Each row comes from the steps of one walk. Every step used is in the known rows, and no mark comes twice. Write the walk behind each row, first mark first.
Known rows
timotu > remunik > teda > mana: [  3  16  24  40  -2   8  10 -11 -18 -11   0  37   6  22 -27   6 -10   0
  22 -16   8 -14  -5  -3   2  12   4  -3  -8 -11  -4  26   1   5  -6  -8
 -10  -8]
remunik > teda: [ -4   4   7  12   6   7   9  -5  -9  -9  -3   8  13   5  -6  -1  -5  -2
  11 -11  -8   1   6  -5   0  -1   3 -10  10 -19  -2  22   0  -2   8  16
  -9   1]
fizotiv > dibi > timotu > remunik > teda > mana: [  2  15  19  66 -18  12  -6 -16 -26  -6  -9  28  20   6 -41  -4 -31  -2
  11  -7  10  14  -8  -9 -11  15   5 -10  15  11   9   3 -10 -31  22 -14
 -26  -9]
mana > teda: [-15   3  11   0   6  -2  -4   8  -8   5  26  12   5   5  -6  -2  -2  16
 -11 -13  -2   6  -3 -17  14   9   1  -5   1  -9  -5  11   6  -5  11   0
  11   0]
devona > timotu > remunik: [-12   7   5   4  -6   1   4   3  -8  -7 -36  16   3 -13  -4  -5 -13  -1
  18  -6   8   1 -26  16 -35   5  21  -5 -30   8 -10  -6   6   5   8 -11
  -1  -7]
dibi > timotu > remunik: [ -2   6  -5  27 -15   9 -17  -3 -13   5 -29  23  -4   0 -15   7 -19  -8
   9 -12  10   0 -12  -6 -22  13  15   2 -12   3  -8 -10  -5 -13   1 -19
 -15 -14]
teda > mana > timotu > finon: [  2  13   2  15  -6  -6 -22 -15  20 -10  39  22   2  41   3   8  -3  21
  -4  18 -12   2   0 -18  22  14   3 -15 -11  10  12  -5  -3   0 -10 -10
  25   6]
devona > timotu: [-12   5   4  -6   6   0   6  -3   3  -2 -18   2   5 -19  11 -12 -10   4
  11   5   5   3 -13  12 -16   0  12 -12  -7  11  -1  -5   1  -1  18   2
   8   0]
remunik > timotu: [  4   0   0  -8   0   6 -21  -2 -15  -3 -13  -8  -8 -17  -1  12  -4   5
  -3   4  14   2  16  -4   6   5  -8  -2  15  -3   2   7   5   4   5  -2
  18   1]
fibom > timotu > remunik > teda > mana: [  7  22  17  44   8   6  12 -14 -13 -16 -18  43   3  21 -31 -11 -14  -5
  34 -15  16 -10  -6  15 -12   6  12 -12 -19   3  -1  10   6   1  -4  -7
  -9 -20]
dibi > fizotiv: [ 10  -3  -3  11 -12  16  17   2  -9   3  -4 -10  -6  -4 -15  -5   7  12
   9  -4  -4  16   0  -9  -3  -4   7  -8 -12  -6   6  -5 -11  14 -10  -5
  17   1]
teda > mana: [  5  12  12  18   4   0   9 -10   2   3  23  11  -6  10  -5   3  -4  10
   7   6   7  -8  -1   1  14   6  -7  -3   4  12   4   6  -2  -6  -6 -12
   7  -1]
madi > teda > remunik > timotu > dibi > fizotiv: [ 55   6  10  20 -28  14  15  -4 -35 -32 -33 -19 -10  -5 -13  26 -14  40
   6  -8   5   3  19 -24  18 -10  18   6 -21   8  -7 -15  24   3  15 -22
  50  -4]
madi > teda > mana > timotu: [ 28  12   3  31 -20 -16 -24 -21  10 -20  44  12 -11  15 -15  -1 -16  11
  -5  14   9 -21   4 -17  15   0  12  -8  -6  27 -15   7  -4  -6   6 -12
  48   7]
dibi > timotu > mana > teda > remunik: [  0  12  21  28 -14  12   7  -1 -27  -4  38  25  15  -4 -24  18 -22  26
   1 -19  -7   9  -4 -33   6  15  28   5   8 -12  -9  -2  -9 -21   3 -14
 -23 -14]
remunik > timotu > fibom > lefi: [ 20   8   6  -8  19  12 -42   1 -23  -5 -23 -28 -28 -19  33  21   2   7
  -8  -5  14   2   4 -14  15  10   1 -22 -18   5  10  16  26  13 -22  10
  25   6]
fizotiv > dibi > timotu: [  0  -1  -5  26 -17   3  -9  -3  -6   8 -11  -8  10 -24 -14 -10 -17  -2
 -12   9   5  26  -5  -6 -12   0  -2  -7  25  23  15 -22 -12 -35  28  -4
 -17  -3]
fibom > timotu > finon > mana > teda: [ -5  12   6 -18   0  -3  -7   2  10   7 -16  11  22  19  11 -16 -12  18
  -7 -14 -10  27 -14  -8   9  16   6 -38   3   6  14 -14  20   2   0  10
   7 -15]
remunik > timotu > dibi > fizotiv: [ 25   7  -1  15  -8  12   0  10 -22 -12 -24 -13  -3   2  -7  16  -3  33
   3   6  10  15  18 -29   2  -5   3  -9 -13  -7  11  -4   7   3   2 -17
  42  14]
dibi > timotu > finon > mana > teda > remunik: [ -3  11  15  -8 -10  16  -2  -5 -14  16 -13  11  25  16   9   7 -30  25
 -12 -28 -26  27 -11 -26  32  33  19 -20   5  -8  12 -18  20  -8  13  -4
 -17 -22]
teda > remunik: [  9   3   8  -3   0  11  19  -5 -15  -6  -4   1   2  -4  -6   8  -4   3
   6 -14 -10  -6   2   8  14   3  10  13 -11  -4  -3  -6  16   9   0  -5
 -14 -14]
mana > finon: [  1  -5  -1  -1  -3  -4   1   5   8  -2 -17   6  11  19  13   5 -10   1
   4  10  -6  15 -13 -10  23   1  -4   0  -1  -4  15 -12  10 -12 -11   4
   8  11]
teda > remunik > timotu > finon > mana: [ 21   4  10 -32  -5  13  -8  -8 -20   0 -42 -15  18   1  16  25 -12  16
  -4  -7 -15  17   9  -7  27  23  -2  -8  11  -6  11  -9  23  25   2   7
  -1 -15]
remunik > timotu > fibom: [ 16  10  12  -8   9  -1 -42  17 -18  -9 -23  -9 -12 -12   7  12  -2  16
  -9 -11  19   8   6 -13   9   5   1 -13   3   2  -3   9  17   8  -4   3
  13   2]
mana > finon > timotu: [ 10  -4   6 -15  -4  -2   4   5   1   5 -25  14  20  31  32   1 -10  17
   9   3   4  13 -16  -9  16  19   9  -4  19 -24  14   5   4  -7 -10   4
  22  18]
finon > mana > timotu > fibom > lefi: [ 29  15   5 -18   4  -2 -47  -3  -2   4  -7 -20  -1  -1  35 -13 -13  -3
 -22  -7 -15   1 -15 -21  15  20  23 -43 -25   4   4  19  23  36 -22  29
  29  17]
mana > timotu > finon: [ -3   3 -13  -4 -10  -6 -27  -4  18 -13  15  14   6  33   6   3   1  12
 -12  10 -21  11   2 -17   9   8  10 -10 -10   0   5 -13  -2   6   0   2
  18   9]
timotu > finon > mana: [  6  -2   3 -22 -10   2  -7  -3  13  10 -27 -12  23  22  22   1  -4   6
  -8  -1 -16  19  -5  -4  10  16  -1 -23  11  -2  16 -12   9  12  -8  11
  -4  -2]
fizotiv > dibi > timotu > remunik: [  1   0  -6  38 -26   8 -19   2 -17   3 -28  10  10  -9 -25  -4 -20  -8
  -4  -3  10  26 -18  -4 -26   9   8   2  -1  21   2 -20  -7 -22  21 -18
 -23  -8]
fizotiv > dibi > timotu > devona: [ 17   9  14  21 -24  -1 -29  -2  -9   2  -4 -22  20 -29  -5 -20 -19  -1
 -14  13   5  20 -13 -17   8   0  12 -10  20  35  20 -20 -11 -40  33 -10
 -13 -14]
fibom > timotu: [  6  10  -8   4   6  -1   3  -4   5  -4 -15   7  -8  -9  -4 -18  -5  -4
  11   3  12   2  -3  19  -9  -7   7 -13  -9  10   4 -16   5  -3   1   1
   3 -13]
fizotiv > dibi > timotu > remunik > teda: [ -4   1   6  49 -19  12 -12  -3 -26  -6 -32  20  23  -8 -35  -6 -28 -12
   4 -15   2  25 -14 -13 -25   8  11  -7  12  -2   3  -3  -9 -26  29  -1
 -33  -6]
madi > teda: [ 19  -5   1  13 -21  -6  -3 -12   2 -17  -1 -11  -6   1   0   2  -5   2
  -1   1   8  -8   0   0   1  -8   4   1   2  18 -13  -2   0 -12  11  -3
  18  -1]
fizotiv > dibi: [  3  -5   1   8 -11  -2  -4   4  -4  -2   1 -13  15 -10  -9  -9  -1  -1
 -15   5  -1  23  -5   1  -6  -4  -8   1  14  17   9 -10  -2 -11  15   5
  -9   3]
fibom > timotu > mana > teda > remunik: [ 13  15  20  11  -2   7  25   1 -21 -16  30  27   7   2 -22   2 -14  24
  12 -20  -2   8  -6  -7   1   3  25   7 -10  -1  -9  -3   7  -9   0  -7
 -10 -21]
devona > timotu > finon > mana > teda: [-24  10  13 -22  -3   0  -2   1   6  11 -18   1  35   5  28 -11 -16  25
  -6  -8 -14  30 -28 -12   3  21  12 -40   1   3   9  -6  16   2  16  14
  12  -3]
teda > remunik > timotu > dibi > fizotiv: [ 34  10   8   7 -10  20  19   6 -38 -17 -29 -11  -2  -3 -14  23 -10  37
  11 -11  -3  11  20 -23  18  -3  14   7 -22 -12   6  -8  22  14   6 -21
  29  -4]

Write each row's walk
[ -2   8  14 -13   8  12  -6   4 -36  -7  11   6   0 -14 -16  18 -13  25
  -7 -23   3   1  15 -19  33  17   4   6   3 -13 -12  13  24   9  15  -5
  14 -12] -> mana > teda > remunik > timotu
[ 32  18  29   2   5  -8 -15   8  -1   1 -12  20  11  47  33   4 -11  35
  13  -4  13  11 -21 -14  39  29   9 -20  11 -10  21   9  20  -1 -27  -4
  22  16] -> teda > mana > finon > timotu > fibom
[ 28  23  48   7  -4  -2  -1 -11  -8  -8  -1  20  40  38  30  -7 -19  23
  27   6   7  -7 -13 -22  48  26  19 -18  29 -18  26  29   6 -16  -9   1
  22   6] -> remunik > teda > mana > finon > timotu > devona
[ 27  12  16 -11   8  -6 -25  14 -11   1 -18   7   4  16  28  -3  -2  24
   0 -20  13   6  -9  -4   4  18  19 -18   6 -17  -3  16  11  16 -11   2
   9   7] -> finon > timotu > fibom
[ 10  -8   9   9 -17  -3   9   4   7 -12   8  12  25  30   9  21  -7   8
  12  17  -3  18 -12 -21   5  -2   5   6  12  -6  11  -6 -11 -17 -27   4
   2  22] -> timotu > mana > finon
[  3  15  23  31   7   6  10 -13  -6  -8  17  18   7  14 -15   1  -7   8
  18  -2   3 -10   7  -6  15   5  -4 -12  15 -10   3  26  -2  -8   3   4
  -1  -1] -> remunik > teda > mana
[ 52   5  15   2   0  14 -23 -12 -35 -28 -32 -35 -32 -24  26  27  -7  12
  -6 -18  11 -12   3  -9  30   3  16  -9 -28  18  -1   8  42  10  -3   5
  30  -9] -> madi > teda > remunik > timotu > fibom > lefi
[ 17   9  31  -4  -9  11  20   4 -32  -5  41  26  26  21   0  15 -13  42
   7 -28  -3   1   2 -20   6  28  29   9  16 -30 -15  25   0   4  -4  -6
  -1   1] -> finon > timotu > mana > teda > remunik
[  6  11  23 -33   1  12 -12   3 -35   8  -8  -7  20 -16  -6  11 -25  19
 -12 -30  -5   9   4 -19  34  28   9  -7  15 -15  -8  15  30  19  12   5
  15 -12] -> finon > mana > teda > remunik > timotu
[-15  14  21 -30  -5   9  14  -1  -7   3 -21   2  36   2  21  -3 -21  30
  -1 -23 -27  26 -26  -6  18  26  24 -26  -9   1   7 -10  31  10  22   7
  -2 -16] -> devona > timotu > finon > mana > teda > remunik
[  8  17   4  15   1  -8 -23 -12   9  -5  41  22  -5  16 -15  -4 -13   8
  -1  14  -1 -15   3 -11  17   9   6 -13  -8   8  -5  10  -7   2  -5 -10
  27   8] -> teda > mana > timotu
[ -6   6   7 -25  -9   2   3  -7  15   9 -41 -13  30   0  35  -7 -13   8
   4   8 -11  25 -26   6 -11  15  12 -36   1  11  14 -16   8   7  12  12
   5  -3] -> devona > timotu > finon > mana
[-11  14  25  34  -1   3  19 -10  -5 -15 -39  38  28  23  -2   1 -30   6
  43  -2   3   6 -32   0   2  12  17 -13 -16  -2  12   8  13 -12  -2  -3
   8   4] -> devona > timotu > remunik > teda > mana > finon
[ 18  14   3  -3   6 -15 -50  14   2 -14   9  12  -4  12   2  -8  -7   9
 -14 -12  -4   4  -8 -19   8   3  20 -19 -17   2 -11   4   9  17  -4   7
  23  11] -> mana > timotu > fibom
[ 13   3   6 -13   4  14  -3  -4 -29  -6 -13  -6  -6 -21  -8  21 -11   8
   4 -10   2  -4  15   1  22  10   4   8   0  -7  -5   2  16  16   4  -5
   6 -13] -> teda > remunik > timotu
[ 13  19  36 -17   1   6 -24   7 -40 -10  15  -4   7 -19  -6  10 -14  25
 -11 -21   3  -9  10 -29  50  17  18   3  -2   0  -1  13  25   0  14 -14
  18 -23] -> mana > teda > remunik > timotu > devona
[ 17  11   5  -1   1  -4 -16   7 -14 -10 -27  -4   0   4  12  23  -9  21
  -4  10  12   2  19 -20   5  -1  -4  -2   1  -3   4   1  21 -15  11 -12
  25  10] -> remunik > timotu > dibi
[ -3   9   3  20  -7  -3 -25  -2 -15 -21  -2  39  11  19 -28  -4 -16  -8
  10 -20 -12  -6  -3 -17 -13   9  26  -6 -21 -21 -19  27   1  20   3   9
   5   8] -> mana > timotu > remunik > teda
[  9   6  11  13   0  -2   9  -7  12   2   8  16  11  30   7   9 -13  11
  10  19   2   5 -13 -12  35   6 -10  -1   9   7  23  -6   5 -15 -21  -4
  17   9] -> teda > mana > finon
[ -8   2  -9  18 -11   9 -13  -6   6   5 -22   9   1  14  12  11  -8  11
  -1   8  -9  20  -5 -16   2  12   5 -16   5   4  15 -28  -8 -25   4  -9
 -14  -9] -> dibi > timotu > finon
[-12  23  29  32   4   8  13 -12 -15 -12 -21  34  17   3 -15  -4 -21   6
  36 -10  10  -8 -18  12 -19  12  17 -15 -16   3  -4  20   1   1   8  -8
  -5 -10] -> devona > timotu > remunik > teda > mana
[  2  22  12  28   3  -3 -16 -16  -5 -15  38  29  10  16 -21  -8 -15   4
  10   2  -6 -12   7 -16  16   9   9 -18   3  -8  -5  30 -10   5   7   8
  21  11] -> remunik > teda > mana > timotu
[ 22  21  42 -41  -4   6 -29   2 -37   5  -1 -18  25 -24   2  -1 -28  20
 -16 -27  -1  -5   2 -32  51  28  22 -10  11   0  -1  18  32  12  16  -3
  20 -20] -> finon > mana > teda > remunik > timotu > devona
[ 23   9  22  11  -9  -1   9  -4  -6   5 -17  41  14  55  14   9 -19  18
  26  -2  15   2 -24  -5  17  33   9   3  -1 -15  14  11   8  -1 -29 -20
  17  10] -> teda > mana > finon > timotu > remunik
[ -6   7  16  -5   1   6  16   5 -22  -4  26  14   8   3 -11   4 -10  21
  -6 -29 -14   2  -4 -14  30  14  13   9  -7 -11  -9   8  23   3   9  -6
  -3 -13] -> mana > teda > remunik
[ 12  16  17  10  -9   1 -29  -4  -6   4  -3  -7   4 -18   5 -10 -17   0
   0   6   7  -6  -7 -18  11   4  19  -8   5  15  12 -12  -9 -28  13 -15
  -1 -18] -> dibi > timotu > devona
[-11   7   8  40  -9  13 -11  -8 -22  -4 -36  35  10   4 -20   2 -24 -11
  21 -23   6   3 -10 -13 -18   9  19  -9   1 -15  -6   7  -8 -16   9  -6
 -25 -10] -> dibi > timotu > remunik > teda
[-17   2   0  -7   0   4   6  -4  12  -7 -29   4  11   3  27   3  -1  16
  10  10  -7  19 -16   7  -9   4   8 -19  -8  11  14 -23   4  -6   8   2
   4  -2] -> devona > timotu > finon
[ 13   9  -3 -16  -4   1  -1  -7  17   5 -41  -4  19  12  20 -15  -5   2
   2   0  -9  24 -13  11  -2   9   5 -32  -2  12  22 -24  14   7  -9  12
   0 -15] -> fibom > timotu > finon > mana
[ 31  -2   5  -2 -15   4  -4 -13 -27 -26 -18 -18 -15 -21  -8  22 -14   9
   2  -9  14 -12  15  -4  23  -2   6  14   0  14 -15  -3  18   2  17  -9
  22 -15] -> madi > teda > remunik > timotu
[ 24   7   0  27 -24 -13 -27 -23  20 -27  34  14  -5  39  -1   8  -6  22
  -7  23  -4  -9   4 -19  22   6   5 -13 -12  30   1  -9  -1 -10   2 -10
  40   4] -> madi > teda > mana > timotu > finon
[ 14  11  -2 -22 -10  -9 -33  -5   6   7   9   0  19   2   1 -16 -18  -4
 -13   2 -14   4  -2 -14   4  15  15 -22   0  -3  -9   9   2  24  -2  16
  24  15] -> finon > mana > timotu
[ 15   5   9   2  13   8 -16  -1  -9  -3 -14 -20 -19  -2  33   5   5   3
  -6  -9  -1   1  -9  -5  10   4   9 -21 -29   5  12   9  23  10 -22  13
   4   3] -> timotu > fibom > lefi
[  9  16   8  19   4   2 -37  10 -10   4 -23   5 -10  -5   6  -2 -15   9
  -6 -16   8  14 -13 -18  -1   5  16 -16   0   8   2 -11   2 -15   0  -4
 -11  -9] -> dibi > timotu > fibom
[ 44  -8  17   7 -31   3   3  -9 -21 -37 -15  -7  11   6   0  43 -21  18
  12   8   8   5   2 -21  25  -1   9  20  14   7  -5  -8   6 -14  -9  -5
  23   4] -> madi > teda > remunik > timotu > mana > finon
[  1   4  14   8 -10   0  10  -2   2 -11   4   5  18 -18   5   4  -6   9
  17  13   5   7 -14   4 -32  -5  19 -10   1   9  -6  -5 -17 -10  -2   0
  -1   7] -> devona > timotu > mana
[  6  11  12   0  18   8 -13  -2  -2  -4 -32 -24 -13 -26  46  -5  -5   4
   6  -2   5   2 -26   7  -6   5  22 -35 -38  16  12   1  26   9  -7  16
  14   3] -> devona > timotu > fibom > lefi
[ 51  11  30  16 -11 -16 -16  -2   4 -15 -19  13   3  47  36   3 -18  34
   7  -6  25   1 -24 -19  37  19  13 -19   7  13  11   7  20  -9 -16  -6
  42  12] -> madi > teda > mana > finon > timotu > fibom
[  8  14   4  17  -8   8  32   9  -6 -10 -34  -6   9  -8   6  -6 -11  31
  17   6  -1  21 -13 -10 -23 -11  23 -18 -33   5   7 -18   7  -1  13 -13
  32   9] -> devona > timotu > dibi > fizotiv
[ 25  28  15  51  -8   2   6  -7 -11 -23  25  25  13  34 -27  -6 -16  35
  15   2 -13   3   8 -41  16  -2  21 -26 -20 -16   5  16   1   2   3  -7
  44  21] -> remunik > teda > mana > timotu > dibi > fizotiv
[ -7  -4  -9  26 -20   8 -16  -6   2  -1 -21  -6  14   1   2   2  -8   8
 -19  16  -9  45 -10 -12  -6   4  -4 -14  21  24  28 -38  -9 -35  22  -5
 -22  -6] -> fizotiv > dibi > timotu > finon
[ 22   4   0  23 -11   6  19  12  -9  -8 -16  -5   5  18  -4   3   2  29
   7   1  -6  18   2 -22  -3 -11  10  -6 -19  -5   9  -9   6  -2  -4 -15
  27  12] -> timotu > dibi > fizotiv
[ 29   6  28 -22 -11  -8 -15   4  -1   3 -16   1  28  26  41  -8 -11  17
   7   6   2   2 -18 -20  32  21  22  -9  11 -10  24   3   5 -12 -12  -3
  22   7] -> mana > finon > timotu > devona
[ 12   3   8  -5 -10   2  -4   3 -19   1 -25  25   7  24   4   3  -8   7
  14 -16  11  -5  -8   5 -20  24  17   3  -6 -21 -13  15   0  19  -8 -15
   2   0] -> finon > timotu > remunik
[ 26  10  15 -10  17   8 -16   1 -15   4 -24 -13 -10   7  54   2   6  15
  -2 -13   8   0  -9  -5   8  25  19 -27 -15 -14  11  27  21  19 -23  11
  15  11] -> finon > timotu > fibom > lefi
[  7   6  21   1  -9  -3   1   9 -16  -2  44  27  25  26   8   9  -4  39
   4 -11   7   6   1 -26  -7  23  17  -8  27 -27 -11  29 -13  -3  -7  -3
  11  15] -> finon > timotu > mana > teda
[ -8  11  30   2  -3   8  27   0 -21 -14  31  18  25 -16 -10  10 -18  31
  13 -15  -7   9 -15 -10  -9  10  30   1 -10  -3 -12   3   2  -5   7  -3
  -5 -10] -> devona > timotu > mana > teda > remunik
